Every row comes from one small tree of marks. The marks that hang from a mark follow it in brackets, in alphabetical order. Every link used is in the known rows. Which tree was each row made from?
Known rows:
paku{rofo{dute korip vema}}: [ 25.1  -6.1   0.1  -6.4 -17.8  -8.3   9.5  30.3  26.7  -8.5 -17.2  -9.2
  -5.6 -26.6  18.8  15.8  25.3  31.5  -5.4 -16.1  19.6 -16.2   4.5]
korip{ridu rofo}: [ 29.2  19.6 -12.4 -39.3  -9.1  20.9  23.4  26.2   5.6 -13.4 -10.5  -9.5
  -7.6 -24.0  15.3 -10.7  13.2  37.3  21.2 -19.8   3.8  -9.5 -11.2]
rofo{befeg dute paku}: [  2.2  -1.7  -8.5 -23.9 -11.0   8.0  17.7  24.6   0.2 -16.6 -22.1  -7.2
  16.0 -18.4  29.3  16.9  16.5  22.4 -18.3 -17.7   7.2  -8.5  -5.9]
befeg{rofo{gelu vema}}: [ 17.6 -12.6  -5.2 -16.2 -26.6 -21.5  13.0  35.6  12.1  -9.9 -11.5  -2.4
  -5.6 -13.6   4.4 -16.1  12.1   9.2   3.4 -20.6  35.7 -18.8  -5.9]
vema{rofo{korip{ridu} paku resuz}}: [ 22.3   8.4  12.8 -14.8 -19.4  24.3   9.5  16.5   4.2 -15.9 -27.1  -6.1
  -0.5 -21.4  23.1   3.5  21.7  19.6   8.3 -56.3   3.8  -6.5  -8.4]
paku{rofo{befeg resuz}}: [  4.8   1.6  13.2 -19.1  -5.3  -7.3   7.4  16.4  10.6  -7.6  -6.7  -4.8
 -16.4 -13.5  23.2   0.0  13.6  21.6   5.7 -15.1  25.5   1.6 -15.1]
rofo{befeg dute gelu vema}: [ 12.4  -6.9 -14.1  -4.6 -15.1 -25.6   5.6  16.0   2.9 -10.9 -16.6  -2.9
   2.6  -7.2  21.2   3.0  12.5  18.0 -13.7 -25.8  29.0 -18.9   4.8]
dute{rofo{gelu}}: [ 19.0   2.0   8.0 -33.5 -13.1 -18.5  17.2  34.7  14.9  -4.4 -19.4  -6.6
  -3.9 -23.2  12.7  -6.2  16.1  23.1   7.2  -3.5  18.0 -20.2   0.5]
befeg{rofo{dute gelu paku resuz}}: [  5.9 -20.0   2.6 -21.4 -26.0  -1.6  -0.1  16.3  -3.9  -6.2 -24.6   0.8
  17.3  -6.9   5.9   5.9  18.4 -11.6  -2.9 -25.7  15.4  -9.0   2.6]
befeg{rofo{dute}}: [  8.4 -22.1  -9.4 -36.5 -14.4  -1.9  25.4  31.4  12.7 -10.3 -12.1  -9.4
   6.3 -23.3  14.8   6.7  18.8  16.4  -1.3  -7.2   5.0 -17.4  -5.1]
vema{rofo{gelu paku}}: [ 23.7  -7.4  -2.3 -25.5 -19.5  -6.4   3.9  38.6   4.8 -18.4 -28.4   5.3
  11.5 -23.3  16.0   3.9  17.7   9.7   3.1 -22.8  12.6  -9.6  -1.6]
dute{rofo{resuz}}: [ 10.5   4.0  21.0 -44.4 -15.2   3.7  22.5  17.1  12.0  -2.5 -21.6  -3.4
 -10.0 -18.5  19.1 -12.4  19.4  27.0   9.3 -11.0  20.1 -14.3 -15.3]
ridu{korip{rofo{befeg dute vema}}}: [ 26.1  -3.1  -1.4 -17.3  -8.6   3.4  25.4   5.9   0.1  -9.6 -26.0  -5.2
   3.1  -7.6  30.7   4.2  21.3  30.9 -16.1 -11.0  15.6 -19.4  -2.0]
korip{ridu rofo{resuz}}: [ 25.3  19.9  -1.4 -37.1 -12.0  23.3  16.1   9.4  -0.4  -7.7 -11.2  -3.9
 -11.9 -15.1  13.9 -18.1  14.2  28.4  23.9 -29.9   9.0  -6.2 -14.5]
gelu{rofo{korip paku resuz}}: [ 18.1  13.1  14.4 -24.6 -16.2  23.9  16.9  26.1   6.7  -5.7 -32.7 -14.5
   5.1 -16.4  19.1   9.7  12.7  23.3 -14.4 -15.9  23.4   0.7 -13.0]
paku{rofo}: [ 18.4  -0.5  -5.6 -33.9  -9.3  -1.3  17.9  44.9  24.9 -12.6  -6.7  -4.4
 -11.2 -32.8  19.3   2.2  17.3  32.2  11.3   1.8  14.0  -5.8  -9.1]
ridu{korip{rofo{befeg dute gelu}}}: [ 26.5  -4.7  -6.5 -13.7   0.8 -12.0  17.6   4.9  -1.7  -4.4 -25.0  -5.8
   6.9  -6.0  27.1  14.8  17.3  17.0 -13.9  -5.1   3.9 -15.0  14.7]
gelu{rofo{befeg paku vema}}: [  9.1  11.0   9.4 -26.2 -22.2  10.2  13.1  35.3   0.2 -17.4 -23.2 -14.1
   8.8 -13.1  17.2  -0.4   5.7  29.4 -15.8 -13.5  44.6  -4.1 -25.7]
ridu{korip}: [ 25.3  -2.7 -20.9 -32.5  -5.5   9.1  46.7  34.0  20.1 -12.6 -18.7  -0.8
  -7.0 -34.5  35.4   0.7  15.3  36.2  -9.8   3.0   0.9 -14.5  -0.5]
korip{rofo{befeg gelu vema}}: [ 26.1  12.8   1.1  -9.1  -9.9 -19.2   3.7  14.6  -1.7 -10.2 -18.0  -6.2
  -5.8   1.7  15.0 -13.4  10.4  20.0   1.1 -23.5  38.0 -11.7  -8.1]
befeg{rofo{gelu korip resuz}}: [ 15.9  -6.8   7.0  -2.2 -12.4 -16.5  11.8  15.5   9.5   0.3 -18.6 -10.9
  -9.8  -5.5  11.7  -4.0  14.5   2.2  -1.9 -31.9  19.5  -9.7   3.4]
paku{rofo{korip}}: [ 25.4   5.6   0.2 -13.7  -5.8  -2.8  18.9  42.1  29.2  -8.7 -13.2 -12.8
 -14.7 -32.9  22.8  12.9  20.9  33.4   0.2  -7.5   9.9  -6.5  -0.7]
ridu{korip{rofo{gelu}}}: [ 39.9   4.9 -11.4 -24.7  -4.6  -4.4  26.6  21.8   8.5  -5.9 -24.7   1.2
  -2.7 -17.4  22.1  -1.0  15.7  22.6  -0.3   1.1   6.2 -13.3   9.7]

Write each row's tree:
[ 17.7  10.7  -8.6   6.3   1.7 -21.4  15.3  22.6  11.4  -7.0 -18.0 -15.7
 -10.0 -10.8  29.0   8.0  10.1  23.5 -16.8 -26.0  14.3  -8.5   7.8] -> rofo{befeg gelu korip}
[ 23.5  16.0   6.0  -7.2 -18.9  -5.4  -1.9  18.3  -8.6 -13.6 -27.7  -5.7
   7.6   1.6  13.5  -6.1  12.6  14.5  -4.3 -31.1  35.4  -6.3  -9.1] -> korip{rofo{befeg gelu paku vema}}
[  4.7   6.2   2.4 -10.4 -13.6  -2.8   3.0  10.4  -7.3  -9.7 -23.2   0.0
   2.8  -2.3  24.6  -0.3   9.5   5.7 -10.6 -33.8  24.3   1.1  -5.3] -> rofo{befeg gelu paku resuz}
[  9.8 -11.1   7.8 -25.1 -26.0   1.8  18.7  19.2   7.2  -9.2 -13.0   0.4
 -11.9  -7.4   9.8 -24.2  15.9  12.7   4.9 -27.5  37.3 -11.3 -22.1] -> befeg{rofo{resuz vema}}
[ 22.1  11.3   2.6 -24.1  -4.5  20.7  29.8  18.2  -2.0 -13.9 -29.0  -8.0
   6.6 -12.0  33.9   8.5  16.9  27.0 -15.5 -10.3   5.4  -4.2  -8.0] -> ridu{korip{rofo{befeg paku}}}
[ 11.7  -2.9   5.6  -2.0   1.7 -12.9  10.8  24.0  20.0  -5.6 -12.4 -20.5
  -4.3 -19.9  29.0  28.6  22.4  28.2 -11.4 -12.5   6.3  -7.7   3.1] -> paku{rofo{befeg dute korip}}
[  9.6  10.3  32.6  -0.4  -3.9 -21.8   6.3   2.1   6.5   5.3 -24.0 -16.7
 -11.8  -1.1  21.6  -0.5  16.3  15.9  -9.0 -31.1  23.9 -13.0   1.2] -> dute{rofo{befeg gelu korip resuz}}
[ 15.1   4.2  -9.8  -4.6 -15.4 -24.4  10.2  23.7   6.2 -12.3 -13.8  -3.1
  -8.6  -7.6  20.9 -11.4   8.0  21.8  -8.7 -25.9  36.0 -14.0  -4.2] -> rofo{befeg gelu vema}
[ 22.2   7.1  -6.7  -6.9 -22.1  14.5  14.9   4.0   9.0  -8.0 -17.8  -6.7
  -8.5 -17.0  20.7  -3.0  20.7  31.0  -2.1 -49.8  15.3 -17.1   1.7] -> rofo{dute korip{ridu} resuz vema}
[ 20.9  10.8  -4.7  14.7 -10.4 -26.5  11.5  20.3  11.0  -9.9 -20.0 -12.2
 -11.4  -6.5  26.6  -2.2  11.5  24.3 -18.6 -35.5  32.0 -13.7   2.1] -> rofo{befeg gelu korip vema}
[ 16.0  11.2  -9.9   5.0 -13.5   1.5  16.8  14.2   8.1 -12.7 -11.8 -19.0
  -5.1 -16.6  26.1   7.7  15.0  38.0 -12.7 -46.1  13.2 -18.5   0.2] -> rofo{befeg dute korip{ridu} vema}
[ 16.2   7.7  18.7 -37.0 -30.0  11.2  19.9  38.1  10.7 -14.1 -30.2  -4.5
   4.4 -23.9  13.3  -9.6  21.2  30.8  -1.7 -18.3  29.3 -19.6 -19.3] -> dute{rofo{paku vema}}
[ 22.8  21.1 -14.8 -15.2 -16.2  27.3  25.6  35.6  11.8 -16.9 -20.3 -15.5
   0.2 -31.7  25.1   9.9  15.0  35.9  -4.5 -39.7  -1.0  -7.9  -3.3] -> rofo{korip{ridu} paku}
[ 20.9 -11.5   3.5 -23.3 -14.0 -16.8   2.8  17.5   4.9 -11.1 -21.1  10.3
  -5.5 -12.1  17.5  -8.9  16.6   6.0  11.2 -26.8  20.5 -11.1  -1.9] -> vema{rofo{gelu resuz}}
[ 26.0  20.4  -3.6 -28.6 -10.4  15.6  26.7  39.6  16.9  -8.1 -12.5 -26.7
  -8.0 -32.0  16.3   6.6   6.9  42.7   0.6 -15.6  12.7  -8.9  -6.9] -> gelu{rofo{korip{ridu}}}
[ 24.5  13.1  -5.7  -9.2 -23.0  13.0  22.9  36.5  13.8 -16.9 -31.1  -6.3
   0.3 -22.6  26.4   3.1  18.3  33.1 -18.1 -33.1  22.1 -11.3  -7.5] -> rofo{korip paku vema}
[ 16.5   1.0   6.2  -6.6   1.5 -11.3  18.7  23.1  12.3 -15.1 -21.4 -16.3
  -7.3 -17.5  35.8  10.6  18.8  29.5 -10.8 -30.4   9.6 -11.6  -8.6] -> vema{rofo{befeg korip}}
[ 29.2  12.9  -5.4  -1.6 -10.4  -9.8   3.4  37.8  23.6  -7.1  -4.5 -14.3
 -15.2 -29.6  13.1   9.4  13.2  27.7  13.4 -26.7   8.7  -8.9  12.7] -> paku{rofo{gelu korip{ridu}}}
[ 18.1  12.2   8.1 -13.9  -1.5 -13.4   1.1  -0.9  -9.2  -1.4 -19.0  -3.5
  -6.2   8.1  17.0 -10.3  12.3   9.5   4.1 -24.8  26.0  -2.5  -5.2] -> korip{rofo{befeg gelu resuz}}
[  2.0  -4.2  -0.9  -9.4 -14.7  -7.0  -2.0   4.5 -10.4  -7.7 -26.4   0.2
  14.0  -1.0  22.0  11.9  15.3   1.2 -14.9 -32.0  17.5  -4.5   4.1] -> rofo{befeg dute gelu paku resuz}
[ 18.8  14.7   1.6  15.5 -17.5 -12.3   6.1  24.7   4.9 -13.6 -28.8 -11.6
   2.3  -6.1  23.7   6.0  12.5  19.5 -25.0 -43.2  30.8  -8.7   1.6] -> rofo{befeg gelu korip paku vema}
[ 23.7   2.2 -10.3  -8.0 -24.4  11.2  17.9  28.8  11.3 -15.1 -33.5  -7.7
  12.8 -22.2  25.5  15.4  24.2  28.6 -22.8 -29.6  14.5 -15.7   2.4] -> rofo{dute korip paku vema}
[ 25.0   9.4  17.0 -17.7 -18.4  -2.0  25.8  30.5  21.0  -5.1 -26.9 -14.0
 -10.3 -23.0  20.7  -7.2  22.9  39.9  -5.5 -18.3  26.1 -23.6  -8.7] -> dute{rofo{korip vema}}
[ 22.2  19.7  24.9 -15.0 -24.3  12.8  17.5   9.5  12.5  -1.4 -19.0 -13.1
 -17.9 -17.1  15.0 -18.1  19.0  36.8   9.5 -47.1  25.5 -22.5 -11.5] -> dute{rofo{korip{ridu} resuz vema}}
[ 20.8  18.2  -6.4 -13.8  -9.9  17.4  23.6  13.9  11.4  -7.3 -11.8  -9.7
 -18.4 -22.1  24.6  -6.6  15.0  33.3   5.1 -42.0   3.5  -7.4  -3.2] -> rofo{korip{ridu} resuz}
[ 36.6  18.3 -12.8 -18.8 -21.0  -0.4   5.0  21.9   1.6 -11.6 -12.6  -2.3
  -7.5 -13.5   3.8 -21.5  11.3  27.2  21.1 -32.7  26.2 -15.5  -2.8] -> korip{ridu rofo{gelu vema}}
[ 18.3  -9.4  -9.5  -3.5 -16.0 -10.6  11.3  26.0  10.9  -5.3  -8.3 -19.8
   2.0 -20.7   7.7  12.4  16.4  11.6   3.8 -35.7   0.7 -20.4  16.5] -> befeg{rofo{dute gelu korip{ridu}}}
[ 34.9  -4.1 -10.5 -25.2 -13.7   9.2  16.2  20.4  -0.4  -8.8 -36.4   2.5
  22.6 -17.3  21.8  18.6  22.7  12.0 -12.4  -4.3  -1.8 -13.1  17.8] -> ridu{korip{rofo{dute gelu paku}}}
[ 16.8   9.8  -7.2 -12.7 -20.1  29.7  14.1  11.5   2.6  -9.2 -24.4  -9.7
   5.5 -22.0  24.3  14.5  20.3  23.0  -6.3 -45.2  -3.8  -8.1   5.3] -> rofo{dute korip{ridu} paku resuz}
[ 21.8   6.6   2.7   7.5  -5.0 -17.2   3.9  20.0   7.1 -13.8 -12.9 -15.3
  -8.6 -16.4  23.5   7.8  12.9  22.0   4.1 -49.2   5.7 -13.8   5.2] -> vema{rofo{befeg gelu korip{ridu}}}
[ 14.6   5.5  15.8  12.4  -1.9 -25.0  -4.1   8.9  10.8   0.6 -14.2 -11.5
 -16.9  -5.3  20.7   9.7  13.6  11.6  -3.6 -27.0  24.7  -0.7   5.1] -> paku{rofo{befeg gelu korip resuz}}
[ -2.8   8.1  32.4 -29.8 -15.4  10.8  13.5   9.4  -3.6  -6.8 -27.3 -10.2
   0.6  -7.9  22.0  -3.5  18.0  19.2  -4.0 -26.1  23.8  -8.0 -20.7] -> dute{rofo{befeg paku resuz}}
[ 14.0 -17.7   5.1  -2.7 -14.0 -16.9   6.1   7.2   6.2   3.2 -21.1  -7.9
   0.8  -6.4  12.0  10.0  20.2  -2.6  -7.4 -28.7  12.0 -14.1  12.0] -> befeg{rofo{dute gelu korip resuz}}
[ 26.8   8.8  -0.8 -16.2 -16.9  21.9  15.9  35.7  10.8 -21.0 -23.4 -11.3
   4.8 -33.4  22.3   9.9  20.0  28.3   3.9 -45.6  -3.6 -11.6  -4.4] -> vema{rofo{korip{ridu} paku}}
